Every row comes from one small tree of marks. Brackets hold a mark, then the marks that hang from it, in the order of their numbers. Every link used is in the known rows. Which tree was each row made from?
(in the rows, 128 means zero)
Known rows:
(z_87 z_812): [160 104 129 128 124 106 116 142 149 115 114 126 128 120 112 128 142]
(z_54 z_664): [109 125 123 125 122  89 119 117 138 122 119 154 125 133 142  93 106]
(z_54 (z_664 z_87 z_953)): [141 145 133 119 115  69  96 108 108 140 118 157 133 126 129  92  92]
(z_664 z_54 (z_87 z_812) (z_953 z_843)): [174 133 156 113 108  62  73 126  62 145 118 122 158 118  87 126 127]
(z_87 z_664 z_812): [180  95 150 125 133 132 106 153 170 113 104 117 117 115 107 127 160]
(z_843 z_54 (z_87 z_812) (z_953 z_664)): [114  85 187 138 164 252 160 144 162 138 118  92 128 108 119 124 169]
(z_812 (z_87 (z_664 z_54))): [141 120 148 128 107  93 123 142 128 120 131 128 131 107 105 147 147]
(z_843 z_54 (z_87 z_812) z_953): [103  85 166 139 160 224 163 149 176 125 121 104 127 110 136 121 159]
(z_953 z_664 (z_843 z_87)): [112 125 184 130 163 192 144 123 128 156 124 100 141 123 111 109 149]
(z_664 z_87 (z_953 (z_843 z_54))): [151 152 146 117 127 126 101 112  91 165 125 121 147 119 117 111 125]
(z_953 (z_843 z_87)): [ 96 125 156 132 156 150 148 130 148 138 129 117 139 126 135 102 133]
(z_87 (z_664 z_953) z_812): [192 108 161 122 129 122  88 152 153 122 107 119 121 114  91 131 151]
(z_54 (z_664 (z_87 z_812) (z_953 z_843))): [146 132 138 118 117  58  93 113 122 139 107 151 138 125 121  81 102]
(z_812 z_87): [129 130 130 133 108  84 139 133 134 126 134 135 134 110 114 141 132]
(z_843 z_54 (z_87 z_664)): [118 113 168 134 172 239 146 145 168 132 142 109 122 106 147 126 164]
(z_812 (z_87 (z_664 z_54 (z_953 z_843)))): [141 128 157 126 108  84 112 139 119 132 129 126 138 108  94 141 143]
(z_953 (z_843 (z_87 z_812))): [111 113 156 132 154 140 142 137 158 132 123 115 139 122 128 103 140]

Which tree is each row?
[168 152 149 115 105  80  77 119  43 146 133 130 151 119  96 143 112] : (z_664 z_54 z_87 z_953)
[177 121 162 120 120 136 102 124  76 142 118 110 141 117  91 141 148] : (z_953 (z_664 z_54 (z_87 z_812)))
[129 113 162 126 120 158 132 121  91 143 108 107 134 130 102 132 135] : (z_843 (z_953 (z_664 z_54 z_87)))
[128 129 169 123 129 102  94 135  84 138 134 119 153 122  93 129 127] : (z_664 z_54 (z_953 (z_843 (z_87 z_812))))
[ 94 106 151 130 157 160 141 132 168 134 124 121 137 119 145  85 147] : (z_953 (z_843 (z_54 z_664) (z_87 z_812)))
[117 128 148 124 131  82 106 122 139 133 117 149 135 127 123  83 104] : (z_54 (z_664 (z_953 (z_843 (z_87 z_812)))))
[108 114 129 122 136 133 127 120 143 142 116 124 137 126 143  86 145] : (z_953 (z_843 (z_54 (z_664 (z_87 z_812)))))
[145 121 124 121 117  69 109 117 136 123 110 154 129 123 136  90 108] : (z_54 (z_664 (z_87 z_812)))
[134 129 160 119 145 196 129 109 104 171 118  95 143 122 118 108 164] : (z_953 (z_664 z_87) (z_843 z_54))
[174 117 135 118 107  80  96 132  82 123 122 126 145 115 109 138 135] : (z_664 z_54 (z_87 z_812))
[ 90  82 163 137 155 196 157 141 183 121 115 122 124 113 145  96 143] : (z_843 (z_54 z_664) (z_87 z_812) z_953)
[ 89 120 152 132 163 190 151 130 151 144 135 109 138 120 146 103 152] : (z_953 (z_843 z_54 z_87))
[106 102 184 138 159 200 159 146 170 124 116 110 119 120 127 120 136] : (z_843 (z_87 z_664) z_953)
[102 106 193 138 152 201 156 135 122 135 122 103 134 122 109 131 136] : (z_843 z_87 (z_953 (z_664 z_54)))
[139 128 153 128 117 113 122 138 141 138 129 123 132 105 104 135 150] : (z_812 (z_87 (z_664 (z_953 (z_843 z_54)))))
[157 110 185 131 152 150 111 156 146 118 129 118 131 107 104 134 143] : (z_843 (z_87 (z_664 z_54 z_953) z_812))
[113 103 163 130 165 192 140 143 172 136 124 104 133 115 136 102 167] : (z_953 (z_843 z_54 (z_87 z_664 z_812)))
[119 106 169 129 154 146 131 144 155 128 121 111 137 120 121 108 151] : (z_953 (z_843 (z_87 (z_664 z_54) z_812)))
[116  78 181 137 165 242 156 157 190 124 115  99 118 107 132 120 172] : (z_843 z_54 (z_87 z_664 z_812) z_953)
[189 104 166 119 121 108  75 155 124 118 112 118 129 115  83 140 154] : (z_87 (z_664 z_54 z_953) z_812)
[123  89 194 137 150 186 148 146 137 126 113 101 134 116  98 131 145] : (z_843 (z_87 z_812) (z_953 (z_664 z_54)))
[149 118 160 119 143 186 123 116 115 165 111  94 143 117 111 108 171] : (z_953 (z_664 (z_87 z_812)) (z_843 z_54))
